Every row comes from one small tree of marks. Brackets hold a mark, then the marks that hang from it, in the order of their numbers. Every link used is in the known rows. Which tree was each row made from?
Known rows
{z918 {z81 z623}}: [-0.49 -3.31 -0.84  0.39  2.73 -2.46  1.91  0.12  3.02  3.45  2.44  0.83
 -0.20  1.14 -0.30  5.17  0.21 -1.74]
{z81 {z370 {z286 z344 z724}}}: [-0.08  0.30 -3.63  1.89  2.59  1.99  2.75 -1.56 -2.98 -0.42 -0.74  1.55
 -2.09 -6.32  0.94 -1.32 -0.38 -0.21]
{z918 {z81 {z370 {z286 z344}} z623}}: [-0.49 -7.82 -3.39  1.13  3.68 -1.55  4.01 -0.19  0.41  4.38  2.26  2.37
 -0.91 -3.67  1.52  3.35  0.23 -3.45]
{z81 {z370 {z286 z724}} z623 z918}: [ 3.04 -4.26 -1.23  2.72  5.39 -0.65  2.67  0.64  0.35  0.76 -3.15 -1.85
  1.67 -1.75  1.46  3.45  0.39 -3.60]
{z81 z370 z623}: [-1.12 -5.64  0.97  3.76  1.31 -3.16  3.46  3.10  2.44  2.91 -1.25  0.41
  1.15 -1.01  0.59  2.35 -0.70 -0.46]
{z918 z81}: [-0.59 -0.60 -1.98 -1.43  0.96 -0.47  1.30 -1.81  0.93  2.02  2.04  0.88
 -0.84 -0.13 -0.35  2.27  0.82 -0.47]
{z370 {z81 z623 z918}}: [ 1.11 -4.00 -1.29  2.85  2.64 -4.21  2.48  1.33  6.15  2.75 -3.10 -0.50
  3.46  3.52  0.50 -0.17  0.89 -0.75]
{z286 {z370 z81} z724 z918}: [-1.07  3.96 -5.09  4.50 -4.90 -1.17  0.22 -1.25 -1.17 -1.00 -2.36  1.73
 -0.50 -3.89 -0.05 -0.30 -0.39  5.73]
{z81 z370 z623 z918}: [ 1.68 -7.12 -0.03  3.20  3.05 -3.88  3.70  1.55  5.00  3.36 -3.01 -0.49
  1.89  1.18  1.87  2.03  0.65 -2.59]
{z918 {z81 {z370 z286} z623}}: [-0.59 -7.89 -1.64  1.43  2.71 -1.42  3.32  1.43 -0.71  3.71  1.32  0.32
  1.07 -2.11  0.73  6.07  0.10 -3.91]
{z81 z623 z918}: [ 3.31 -4.57  0.90  0.99  3.78 -2.47  0.78  0.46  4.30  1.95 -1.14 -0.92
  1.43  3.09  1.08  2.12  0.90 -3.29]
{z623 {z81 z370 z918}}: [ 2.00 -3.92 -4.17  2.94  0.47 -4.16  6.72 -0.90  5.52  2.32 -3.45  0.71
  0.49  0.36  2.58 -0.03  2.21  0.40]
{z81 {z370 {z286 z918}} z623}: [-1.16 -6.42 -0.54  2.19 -0.46 -1.32  1.30  2.86 -2.84  0.91 -2.45  0.83
  1.51 -3.57  1.47  5.06 -0.91 -1.77]
{z724 z286}: [-1.03  1.46 -1.55 -3.10  1.00  2.32 -0.61 -1.05  0.15 -1.30  0.19 -1.29
  1.33 -1.24 -1.17 -0.62  0.27  2.54]
{z724 {z286 z370 {z918 z81}}}: [-0.81 -0.45 -6.11 -2.77 -3.36  1.01 -0.96 -3.71 -1.12  0.19  2.08  0.79
 -1.22 -3.73 -0.36  3.54  0.90  3.90]
{z81 z370}: [-1.42 -2.59 -0.30  2.17 -0.28 -1.24  2.80  0.98  0.69  1.56 -1.54  0.32
  0.56 -2.11  0.66 -0.25 -0.05  0.49]
{z370 {z286 z344 z724 {z918 z81}}}: [-0.75  2.95 -6.50 -2.02  1.83  2.95  0.98 -4.74 -4.13 -0.75  1.02  3.10
 -3.28 -5.85  0.03  2.25  0.39  0.56]
{z370 {z286 z724}}: [ 1.31  3.06 -1.59 -0.21  1.93  3.39 -1.04 -0.81 -4.26 -2.65 -0.11 -1.15
 -0.44 -2.53 -0.23  1.46 -0.21 -1.03]
{z724 {z286 z344 {z370 z81} z918}}: [-2.05  0.38 -7.32  0.52 -4.31 -0.49 -0.18 -2.72  1.04 -0.09 -1.18  2.70
 -0.28 -4.98  0.19 -3.79  0.20  7.11]

Which tree is each row?
[ 3.68 -1.32 -3.38  6.10  1.01 -3.90  1.59 -0.45  5.44  1.50 -2.13 -0.58
  1.14  0.76  0.93  0.88  0.67  0.79]	{z286 {z370 {z81 z623 z918}} z724}
[-1.68 -6.02 -1.19  2.33  2.26 -3.32  5.17  1.23  3.56  4.73  0.83  1.22
  0.52 -1.27  0.40  4.76  0.26 -0.99]	{z918 {z81 z370 z623}}
[ 2.49  2.80 -4.04  2.91 -0.39  0.46 -0.49 -3.65 -0.07 -0.65  1.87  1.92
 -4.99 -4.35  0.98 -1.96 -0.34  2.08]	{z286 z344 z370 z724}
[-0.80  3.30 -4.91  1.78  1.75  1.81  1.17 -1.51 -1.22 -1.02 -0.95  1.62
 -0.17 -3.58 -0.23 -3.55 -0.03  1.45]	{z370 z81 {z286 z344 z724}}
[-0.81 -5.04 -2.83 -0.24  0.93  0.52  2.67 -0.37 -2.17  2.51  0.92  0.41
  0.48 -3.19  0.53  3.61  0.73 -2.58]	{z918 {z81 {z370 z286}}}
[-0.04  0.01 -5.59 -1.77 -3.06  0.91 -1.74 -3.95 -0.97 -1.12  0.80  1.95
 -2.64 -5.29  0.72 -1.65 -0.01  4.54]	{z724 {z286 z344 z370 z918}}
[-2.33 -0.69 -2.84  0.62 -2.89  0.40 -0.65  1.07 -3.57 -0.99 -3.02  1.00
  2.80 -1.76  0.19  0.26 -0.05  1.58]	{z370 z81 {z286 z918}}
[-1.95  1.65 -2.83  3.22  0.18 -0.39  0.51  1.72 -2.06 -1.14 -3.06  0.59
  2.42 -2.49 -0.46  3.07 -0.95  1.87]	{z370 {z81 z623} {z286 z724 z918}}
[ 2.36  1.70 -5.75  0.91  3.90  1.05  1.64 -3.10  0.92 -0.62 -2.67  0.67
  0.35 -1.68  0.62 -3.99  1.37 -0.18]	{z370 {z81 z918} {z286 z344 z724}}
[-0.78 -3.61 -2.64  5.52 -4.88 -4.61 -0.16  1.66  1.52  1.62 -1.62  1.72
  1.26 -0.83  1.04  2.25 -0.71  2.98]	{z286 {z370 {z81 z623}} z918}
[ 2.39 -1.94 -6.97  0.04 -0.05 -1.19  0.43 -3.89  4.95  1.15 -1.14  0.36
  0.72 -1.15  0.99 -5.71  1.59  3.15]	{z724 {z286 z344 {z370 {z81 z918}}}}
[ 0.00  3.78 -4.30 -0.79  0.73  2.97 -0.55 -2.94 -4.94 -2.68 -0.93  2.26
 -2.86 -5.73  0.45 -0.02 -0.37  0.96]	{z370 {z286 z344 z724 z918}}
[ 1.14  3.42 -3.53  2.81 -3.68  0.16 -1.09 -2.15 -2.76 -1.69 -0.65  0.87
 -2.76 -4.48  0.52  2.02 -0.52  3.28]	{z286 z370 z724 z918}
[ 3.10 -1.49 -2.37  1.03  3.67  1.36  2.24 -1.39 -1.22 -0.66 -3.22 -1.86
  0.96 -2.76  1.22  0.59  1.00 -2.59]	{z81 {z370 {z286 z724}} z918}
[ 2.50 -5.71 -1.19  1.76  3.05 -2.29  0.96  1.69  2.26  1.56 -2.47 -1.55
  4.56  2.67  1.21  1.04  0.89 -3.52]	{z370 {z81 z623 z918} z286}
[-0.73 -0.24 -4.62  0.92 -3.07 -0.31 -0.60 -0.47  1.59 -0.03  0.01 -0.74
  2.16 -1.64 -0.60 -2.00  0.14  4.98]	{z724 {z286 {z370 z81}}}
[-0.13 -1.08 -3.02 -1.70 -0.61  1.82 -1.34 -1.92 -4.42 -1.24 -0.29  2.53
 -1.91 -3.95  1.31 -0.42 -0.19 -0.54]	{z370 {z286 z344 z918}}
[ 0.34  2.33 -5.83  1.39 -2.73 -0.11  0.31 -4.18 -1.69  0.13  1.32  1.82
 -3.33 -4.49  0.01  4.37  0.34  2.63]	{z286 z370 z724 {z918 z81}}
[ 0.19 -4.01 -3.51  2.88 -1.50 -1.28  4.66  0.84 -0.41  0.53 -0.98  0.80
  0.14 -2.61  2.10  1.59  0.79 -0.13]	{z623 {z81 {z370 z286}}}
